Each row comes from the steps of one walk. Every step used is in the known rows, and no mark comes twice. Write the walk behind each row, first mark first.
Known rows:
X-D: [ -3 -29  11  -5  21 -27 -26 -19  12   7 -18   6   6  20  28  15  30   8
  54  -1 -23 -22  -1 -19]
D-K-A: [-13 -37  -5   3  26   9 -27 -21  -6  -2 -14  32  17   3  23  17  41 -11
  47   7 -31 -19  -2 -22]
A-X-V-B: [-12 -21 -21 -12  34 -10 -31 -11  -3  -3  -7  38   0  -7 -12   2  43 -23
  35 -15 -31 -38   1 -21]
B-A: [  1 -30   5  -2  22  -3 -31 -32  11  -7 -12  16  19  13  16  -1  20 -21
  45   1 -19 -32 -12 -19]
D-B-K-V: [ -7 -27 -13   3  24   9 -38  -9 -23 -13   9  49  13   0  28  41  58 -12
  56  23 -23 -34  28 -34]
K-V-A: [ -2 -43   8  -6  12  -7 -38 -18   4   0 -13  17  -3  11   6   4  51 -18
  58   2 -32 -27  -3 -23]
B-K-X: [-30 -37  -2   5  25  15 -34 -16  -7  -9  -4  27  15  -3  18   9  42 -11
  46  16 -20 -27   8 -16]
V-A: [ -8 -27   6 -10  18 -14 -23 -22  15   4 -18   6   4  18  18  -8  40 -20
  49  -7 -29 -28 -15 -21]
K-A-X-D-V-B: [  1 -27 -27   7  19  -9 -18 -13  -9  -1   5  48   6   6 -13  26  64 -11
  46   7 -39 -26 -11 -29]
A-X-D-B-K-V: [ -2 -24 -30   6  12  -9 -22  -9 -27 -12  13  54  10  13  20  58  60 -13
  57  21 -19 -46  30 -36]
K-V: [  0 -44   9  -4  25  -4 -45 -18  -2  -2 -16  16   8   3   4  14  36  -7
  62   5 -33 -22  15 -16]
D-K-A-X-V: [ -8 -44 -25  -2  25   5 -24 -14 -13  -9 -13  52   5  -9   3  15  47 -19
  49   0 -27 -36  -4 -33]
K-V-A-X-D-B: [  3 -32 -20   2  -2 -25 -11  -9  -5   1  -1  37  -7  25   8  37  66 -13
  57   8 -29 -45   4 -33]
D-A-X-V-B-K: [-10   1 -42  -8  26 -10 -16  -8 -16 -13  11  62   0  11  -4  20  54 -31
  41  -3 -15 -37   0 -46]
D-B-X: [ -8 -11 -13  -3  24   5 -19 -17 -18  -8  -5  11  21  13  21  26  36 -14
  57  11 -34 -31   2 -24]
X-D-B: [ -3 -19   1   0  20 -26 -15 -10   6   8  -9  21   7  21  38  31  45  12
  52   7 -22 -26   4 -27]
X-D-A: [  5 -14   1  -3  13 -40  -8 -17  13   8 -18  12   2  41  24  23  32  11
  64   1 -15 -16 -11 -34]
V-A-X: [ -5 -24 -14 -10  15 -15 -13 -27   9  -1 -18  10   7  21   2  -4  34 -35
  50 -13 -32 -43 -10 -16]
B-X: [ -8 -20  -3  -8  25   4 -29 -27 -10 -10 -14  -2  20  12  10   9  22 -19
  59   3 -34 -27  -4 -17]
V-B: [-17 -15  -1  -7  34  -9 -33 -17   4   5  -8  17  12   5   8   3  38 -14
  33  -9 -36 -20   1 -10]
D-A-X-V: [  7 -19 -22 -11  21 -26 -11 -15   4  -4 -20  29  -4  21  -7  11  31 -14
  65  -9 -18 -35  -8 -37]
A-X-V-B-K: [-18 -14 -33 -10  34   2 -33 -10 -18 -14  10  57   5 -11   0  11  53 -32
  31  -4 -22 -42  10 -32]
K-A: [ -6 -45  10   1  29  10 -37 -27   7  -2 -18  18  21   0  14   4  35  -9
  49   2 -30 -24  -8 -13]
V-A-X-D-B-K: [ -9  -7 -33   0   4 -18   1 -12  -9  -8  10  45   4  27  33  34  64 -25
  45   9 -15 -52   0 -40]
X-D-B-K-A: [-10 -29  -8  11  19   6 -23 -12 -11  -7  10  53  18   5  46  41  64   1
  43  25 -12 -33   2 -38]
D-K: [-13 -19  -7  -6  27 -12 -22 -18  -4   0 -18  17   9  13  28  16  31 -10
  51   0 -30 -19   7 -22]
A-X-V: [ -2 -35 -13 -13  31 -13 -29 -17   2  -5 -19  25   1  -1  -2   1  30 -17
  54 -12 -24 -41   1 -24]
B-K-V-A: [ -8 -35  -5  -4  12   6 -40 -17  -9 -11   3  37   1   6  17  13  61 -28
  52  12 -23 -33   7 -34]

Which walk is each row?
[ -7 -21 -15 -11  14   0 -19  -5 -11  -9   0  30  -6   6  17   9  62 -18
  54   8 -26 -38 -21 -45]  D-B-X-V-A
[ -1  -9 -18   3   5 -17 -23 -10 -23  -3   8  28  -1  29  -6  43  55  -5
  58  14 -32 -14  -4 -37]  K-V-B-X-D-A
[-19 -30 -34  -1  29   8 -27  -8 -18  -6   0  65   3 -15  -7  16  60 -24
  29  -3 -34 -32  -4 -31]  D-K-A-X-V-B
[ -9 -28 -17   0  -7 -11 -20 -10 -26  -6   2  26  -7  23  18  35  63 -15
  63  17 -33 -22  -4 -41]  B-X-D-K-V-A
[-10 -25 -32   9  25  22 -19 -22 -20 -17   7  55  30  -1  19  34  52 -30
  43  16 -23 -50   9 -28]  D-B-K-A-X
[ -8 -30  -5 -15  16   0 -29 -13  -4 -10  -9  16  -6   5   7  -8  48 -24
  56  -1 -27 -33 -26 -38]  B-X-V-A
[ -3  -7 -31 -10  26 -24 -14  -8  -2  -2  -7  42  -6  15 -17  11  45 -20
  45 -13 -25 -32  -8 -35]  D-A-X-V-B
[-33 -44   2  -2  31   2 -42   2   2   4  -6  38  -8 -17  -7  -4  56   1
  32   2 -28 -19  -7 -18]  K-X-V-B
[ -6 -28 -12   5   2 -11 -24  -3 -14  -5  16  53  -5  16  36  41  81  -8
  52  24 -17 -35  10 -48]  X-D-B-K-V-A
[-33 -37 -16   7  17   9 -33  -2 -10  -4   7  63  -7 -13   1   5  60 -12
  23  12 -21 -21 -14 -33]  D-K-X-V-B-A
[ -7  -8 -31   2  17 -14  -7 -14 -16  -8   7  43  15  19  34  44  48 -14
  48  13 -16 -48  17 -33]  A-X-D-B-K
[ -7 -38   6 -15  21 -15 -31 -10  17   1 -16  22 -13   3  15 -14  51 -13
  50  -9 -21 -30 -21 -35]  X-V-A
[ -7 -14 -23  -1  23  -3 -23 -31  -1  -8   1  32  21  10 -10   5  28 -42
  26  -8 -31 -43  -8 -13]  V-B-A-X
[  6 -18 -12  -4   2 -18 -11 -12  -8  -6   0  12  -6  29  11  16  58 -12
  72  13 -34 -21 -27 -46]  B-X-D-V-A
[-30 -40 -13   2  13  12 -25   7  -7  -7   9  59 -10  -8  25  10  82 -10
  41  21 -12 -37  -9 -46]  D-B-K-X-V-A
[-10 -17  -3   0  26  -1 -34 -26   6  -3   1  29  17   8   6   0  33 -26
  26  -3 -27 -28 -11 -16]  V-B-A
[-17 -36 -11   8   1  -5 -16  -3  -6  -5   8  42 -11  15  20  16  78  -2
  59  28 -19 -22 -16 -45]  B-K-X-D-V-A
[ -6 -30  -3 -12  29   3 -36 -15 -10 -11 -11  14   5  -3   8   2  33 -12
  59   2 -27 -28  -9 -31]  B-X-V
[ -9 -28  -3  -5  29  -2 -42 -13   6  -5   3  45   2  -7   2  -7  45 -19
  27  -4 -18 -29 -16 -31]  X-V-B-A
[-13 -34  -9  15   9  -7 -25  -7  -1  -1  12  46  -3  10  -4  15  63   1
  40  23 -27 -15 -22 -31]  K-X-D-V-B-A
[-22 -17 -22   8  15   9 -21 -14 -29  -5   9  40  13   5  17  35  60 -11
  34  15 -37 -16 -11 -30]  V-B-X-D-K-A
[-19  -7 -12  -7  29   6 -30 -21 -16  -6  -1  11  19   6   1  10  36 -25
  39  -1 -42 -23  -4 -14]  V-B-X
[-22 -56  10  -3  27   1 -40  -5   7   1 -20  25  -6 -12   2  -5  44   7
  51   6 -21 -23  -6 -21]  K-X-V
[  6 -32 -30   9  15   3 -19 -18 -19 -16   9  54  13   8  10  34  59 -15
  61  22 -22 -35  -2 -42]  B-K-A-X-D-V
[ -7 -36  -4  -2  25  10 -47 -18 -17 -13   1  34  13  -2  17  23  45 -18
  57  15 -23 -28  23 -26]  B-K-V
[-29 -47  -5  -1  24   0 -29   1  -7   0 -15  38  -9 -10  13   8  51   4
  50  10 -22 -18   0 -30]  D-K-X-V
[-12  -6 -36   6  10 -21  -7 -21 -11  -3   8  47   9  21  10  30  41 -28
  26  -1 -25 -36  -4 -28]  V-B-A-X-D-K
